What can hang from each mark
M: L
V: C
N: A J M V
E: U
C: V
A: N
L: J W
D: N U
W: L
Y: L N
J: L

Known rows, with every way that one mark hangs from another
Y(L(J W) N): [ 1.10 -0.13  1.94  2.06 -1.42  1.97  1.47  1.71  2.39 -3.75  1.39  2.60
 -0.55 -4.57 -1.93  0.40  6.73 -0.73 -3.40 -0.85 -4.29  0.02  1.88  0.52]
W(L): [-1.82 -1.50  0.79  0.83 -0.19  1.22 -4.24  0.71 -2.68  4.04  3.82 -2.51
 -2.68  0.98 -2.75  1.46  1.27  0.84 -0.90  2.99 -3.32  0.41 -2.72 -1.21]
Y(N(A)): [-1.61  0.90 -0.57  3.84 -0.15  0.26 -6.32  0.27 -0.67 -1.49  1.82 -1.65
  1.62  1.37 -1.14  1.81  0.51 -1.09  1.12  3.34 -1.02 -1.10  2.28  2.64]
M(L(J W)): [ 0.00 -1.88  2.62 -2.56 -1.32  1.02  2.98  0.64 -1.82  0.70  0.90  0.34
 -2.55 -4.93 -1.22  1.87  7.47  2.19 -4.15 -0.49 -2.82  3.85 -1.67 -2.09]
D(N(J)): [-4.24 -0.09 -1.48  0.08 -3.80 -0.60 -0.19  0.06  2.45  0.16 -0.12 -2.30
 -2.01  1.11 -0.36  2.07  0.99  4.46  0.50  3.31 -2.37 -1.32 -0.98  2.30]
Y(L(J W) N(V(C))): [ 0.90 -0.96  1.31  2.95  0.60 -0.01  2.96  1.86  2.32 -2.85 -0.90  6.59
 -0.40 -3.36 -1.04 -2.68  3.93 -2.65 -2.67 -2.08 -0.82 -0.31  0.65  0.77]
L(W): [-1.40 -1.08 -0.33 -0.74 -1.98 -0.11 -1.57  0.85 -0.72  1.62  1.26  0.64
 -2.89 -3.37 -2.73  2.64  4.28  2.81  0.05  0.68 -3.10  2.85  0.57  0.52]
N(A V): [-1.37  1.08 -0.47 -0.11  1.50 -0.10 -3.57 -0.24 -2.22  0.99 -0.38 -1.91
 -0.19  4.11 -0.04  0.79 -2.38  0.25  2.74  1.66  1.49  0.26  1.21  0.64]
D(N(J(L(W)) M V(C)) U): [-0.39 -0.82 -2.81 -4.69 -2.11 -0.45  5.57 -0.57  4.64  4.06 -3.44  2.86
 -1.93  0.11  1.23  0.00 -3.06  2.35  1.92 -3.30 -0.21  0.23 -3.00 -0.56]
N(A M(L(J)) V(C)): [ 1.30 -1.51  0.20 -2.89  4.00 -2.19  3.05  0.84 -4.63  2.27 -1.67  0.81
  1.31  2.33  2.23 -1.88 -2.88 -1.05 -1.13 -1.28  3.98  2.00 -0.59 -1.42]
A(N): [-2.36 -1.58 -0.40  2.98 -3.40  0.33 -4.34 -1.03 -2.52 -0.71  3.05 -0.89
 -1.36 -2.73 -2.13  0.75  3.07  0.72  1.83  5.50 -3.10 -0.29  1.87 -0.07]
D(N(M) U): [-1.82  0.16 -4.38 -3.41 -5.29 -0.07 -1.67  3.42  1.68  4.30  0.00 -1.67
 -0.80 -0.02  0.47  2.97 -0.38  3.66  0.11  3.87 -2.68  0.28  0.71  0.41]
C(V): [-2.57 -0.65  0.10  1.95 -1.09 -0.98 -5.49  0.81 -3.60  2.92  2.20 -1.79
 -2.41  0.13 -2.54  1.16  0.76  1.25 -0.86  3.54 -2.15  2.87 -1.47 -0.20]
Y(N(J)): [-2.91 -0.37 -0.29  3.08 -3.70 -0.60 -2.69 -0.87  2.43 -1.89  2.08 -1.68
 -0.34 -0.26 -1.44  0.59  0.86  0.78  0.97  2.35 -1.37 -1.51 -0.04  1.52]
Y(L(J W) N(A M V(C))): [ 4.58  0.81  0.04  0.07  3.88 -1.02  2.82  1.84  0.90 -2.85 -2.39  4.73
  2.98 -0.36  1.41 -2.74 -1.09 -3.19 -1.31 -4.37  2.25 -0.97  2.81  1.53]
D(N(J M(L)) U): [-1.61  0.54 -2.73 -4.42 -4.32  0.75  1.54  0.80  2.43  3.81 -1.06 -4.08
 -0.05  1.10  2.21  2.23 -0.38  3.72 -1.59  2.22 -0.46 -0.59 -2.47 -2.51]
E(U): [-5.68 -0.95 -1.28  0.70 -5.27 -1.72 -3.75  2.97 -0.24  0.82  3.24 -2.47
 -1.39 -2.59 -2.25  1.67  0.43  1.46 -0.25  2.35 -0.64  1.62 -0.85  0.31]
Y(L(J W) N(A)): [ 1.83  1.48  2.19  1.71  0.89  1.69  0.13  0.62  1.01 -4.89  0.22  1.70
  1.62 -1.82 -0.93  1.39  4.83 -1.62 -2.64 -1.43 -2.37 -1.02  2.75  1.23]
M(L): [-3.03 -1.51  0.50  0.85 -0.57  1.64 -3.68  0.01 -2.64  2.06  2.00 -2.66
 -2.46 -0.86 -1.54  1.83  3.45  0.94 -2.60  3.44 -1.99  1.99 -1.87 -2.21]
W(L(J)): [-1.37 -2.14  2.40 -0.95 -0.83  0.83  0.97  1.37 -2.97  2.69  3.82 -1.42
 -2.68 -0.32 -1.88  0.51  2.63  1.26 -1.99  1.98 -3.18  1.21 -3.22 -1.24]
N(A J(L(W)) M V(C)): [ 1.51 -0.11  0.32 -3.38  4.34 -1.40  3.13 -3.46 -0.19  1.77 -2.28  1.63
  0.46  2.59  0.50 -0.81 -5.70  0.03  3.97 -5.46  2.57  1.22 -1.03 -0.19]

Rows
[-2.08  1.16  0.01 -1.49  0.92 -1.44 -0.71 -1.63 -0.73 -0.44 -1.23 -3.06
  0.51  5.57  0.84  0.34 -3.90  1.27  4.08 -0.24  2.97 -0.37  0.28  0.27]
N(A J V)
[ 1.44 -2.71  0.18 -0.25 -0.23 -1.08  3.66 -0.02 -4.11 -0.12  0.23  2.07
 -0.19 -2.40  1.32 -3.90  0.31 -1.17 -0.62  2.05  1.65  0.46 -0.31 -2.39]
A(N(M(L(J)) V(C)))
[ 2.28 -0.08  0.04 -3.77  4.48 -2.40  2.82 -1.56 -1.69  1.84 -3.20  0.70
  1.40  2.26  1.99 -1.56 -3.51  0.04  0.91 -4.88  5.60  0.91 -1.37 -1.39]
N(A J M(L(W)) V(C))
[ 2.92  0.95 -0.28 -0.12  3.47 -1.73  1.07 -1.65  0.56 -0.15 -2.94  1.11
  3.13  1.23  2.03 -1.65 -2.81 -2.10  0.62 -4.27  5.40 -1.05 -1.26  0.21]
Y(N(A J M(L(W)) V(C)))
[ 3.18  2.30  0.55 -0.92  2.27  1.00  1.19  0.69 -1.46 -0.78 -0.49 -1.64
  2.29  1.47  2.81 -0.98 -1.89 -2.09 -1.28  0.07  2.77 -0.49  0.61 -0.14]
Y(N(A M(L(J)) V))
[-0.31  2.85  0.71  3.40  2.42  1.84 -2.59 -1.36  2.73 -3.91 -1.24 -2.21
  2.45  5.66  0.96 -1.12 -2.84 -2.92  1.82 -0.62  2.12 -4.23  2.19  0.21]
Y(L N(A J V))
[ 0.93  2.14  1.59  2.59  2.21  2.30 -0.25  1.16  0.74 -4.02 -0.36  0.00
  1.75  2.86  0.92 -1.31 -0.10 -3.27 -0.71  0.23  0.43 -2.03  2.69  0.89]
Y(L(J) N(A V))
[ 3.13 -1.02  0.05 -0.50  0.37 -1.40  4.52  2.14  0.04  0.52 -1.03  4.49
  0.21 -4.85  1.02 -2.29  2.50 -1.75 -3.05 -2.77  1.45  1.40 -1.55 -0.14]
Y(N(M(L(J W)) V(C)))
[ 3.16  2.50  0.73 -0.82  1.74 -0.08 -0.35 -1.66  0.58 -1.49 -0.80 -2.38
  3.23 -0.28  1.08  1.56 -0.23 -0.01 -0.73 -2.60  1.94 -1.07  0.18  0.07]
Y(N(A J M(L(W))))
[-4.02 -0.72 -0.89  0.48  3.02  0.54  1.02 -3.17  1.44  0.28 -3.04  0.66
 -0.81  5.73  0.93 -0.12 -4.40  0.49  2.91  0.38  0.32 -1.83 -2.94  2.28]
D(N(A J(L) V(C)))
[-2.41  0.81  1.45 -0.85  3.01  1.46 -0.13 -4.46 -0.14  0.22 -0.14 -3.23
 -0.69  5.88  0.48  0.48 -4.82 -0.11  4.14 -1.12  0.65 -0.32 -0.98 -0.86]
N(A J(L) V)
[ 0.26 -2.09 -2.77  1.27 -0.67 -2.34 -1.25  0.25 -2.69  0.94  0.45  2.13
 -0.39 -1.18  0.10 -2.90 -2.91 -0.71  3.08  2.91  1.56 -0.23  2.11  0.47]
A(N(M V(C)))
[ 2.38 -1.32 -0.05 -0.59  0.04 -1.68  3.57 -2.25 -1.43  0.10 -1.41  1.87
  0.11 -3.06  1.23 -2.85 -0.13 -0.01  1.55 -1.84  3.14 -0.48 -0.98 -2.25]
A(N(J M(L(W)) V(C)))
[ 0.78  0.96 -2.01 -5.65 -3.30  1.42  5.19  3.36  0.96  3.86 -1.86 -1.47
 -1.20  0.28  3.16  0.42  0.49  2.40 -2.31  1.95  0.07  0.48 -1.73 -2.32]
D(N(M(L(J)) V) U)
[ 1.66  1.26 -0.84  1.47  1.71  1.34 -5.18  0.06 -1.38  0.27  1.11 -3.15
  3.07  1.24  0.88  1.40 -0.95 -1.74 -1.18  2.30  0.82 -0.91  1.11  0.26]
Y(N(A M(L)))
[ 1.49  0.88  0.69 -0.30 -1.33  1.31  0.88 -2.68  4.11 -1.04  1.63 -0.61
 -0.39 -2.68 -1.10  1.39 -0.53  0.59  0.80 -2.54 -3.18 -0.28 -0.65  0.64]
Y(N(J(L(W)) M))
[ 5.56  3.61  0.99 -0.96  2.95  1.36  2.61  1.63  1.89 -3.55 -1.42  1.43
  2.51 -0.11  1.75 -0.82 -0.39 -2.30 -0.49 -3.46  1.15 -1.42  4.08  1.10]
Y(L(J W) N(A M V))
[ 2.97  1.71 -0.30  2.05 -0.22  1.73 -2.48  2.25  2.92 -1.79  1.62  0.89
  0.62 -3.44 -1.49  0.59  1.91 -1.16 -2.06 -1.13 -2.47 -0.59  2.99  0.60]
Y(L(W) N(M))
[-1.83 -0.20  1.95  2.14 -1.94  2.07 -0.32 -3.45  3.94 -1.66  1.61 -0.08
 -1.74 -3.00 -2.37  1.71  2.66  0.31  0.69 -1.22 -4.33 -0.16 -1.85  0.90]
Y(N(J(L(W))))
[-0.17 -1.70 -1.46  0.76 -1.79 -3.23  1.18 -1.67 -0.95 -0.35 -0.26  1.10
  0.72  0.12  0.76 -3.42 -4.51  0.51  4.26  0.87  2.90 -1.24  1.22 -0.23]
A(N(J M V(C)))
[-2.47 -1.61 -1.29  1.08  2.47 -2.27 -3.18 -0.23 -3.24  1.45 -1.02  1.55
  0.32  3.64 -0.24 -0.50 -3.18 -0.89  2.39  0.99  2.68  1.20  0.55  1.37]
N(A V(C))
[ 1.93  1.40  1.99  1.71 -0.51  2.19  2.58  1.68  3.52 -3.43  0.04  2.79
 -0.86 -2.93 -0.51 -0.77  4.74 -1.96 -2.09 -1.85 -2.02 -0.79  1.84  0.10]
Y(L(J W) N(V))
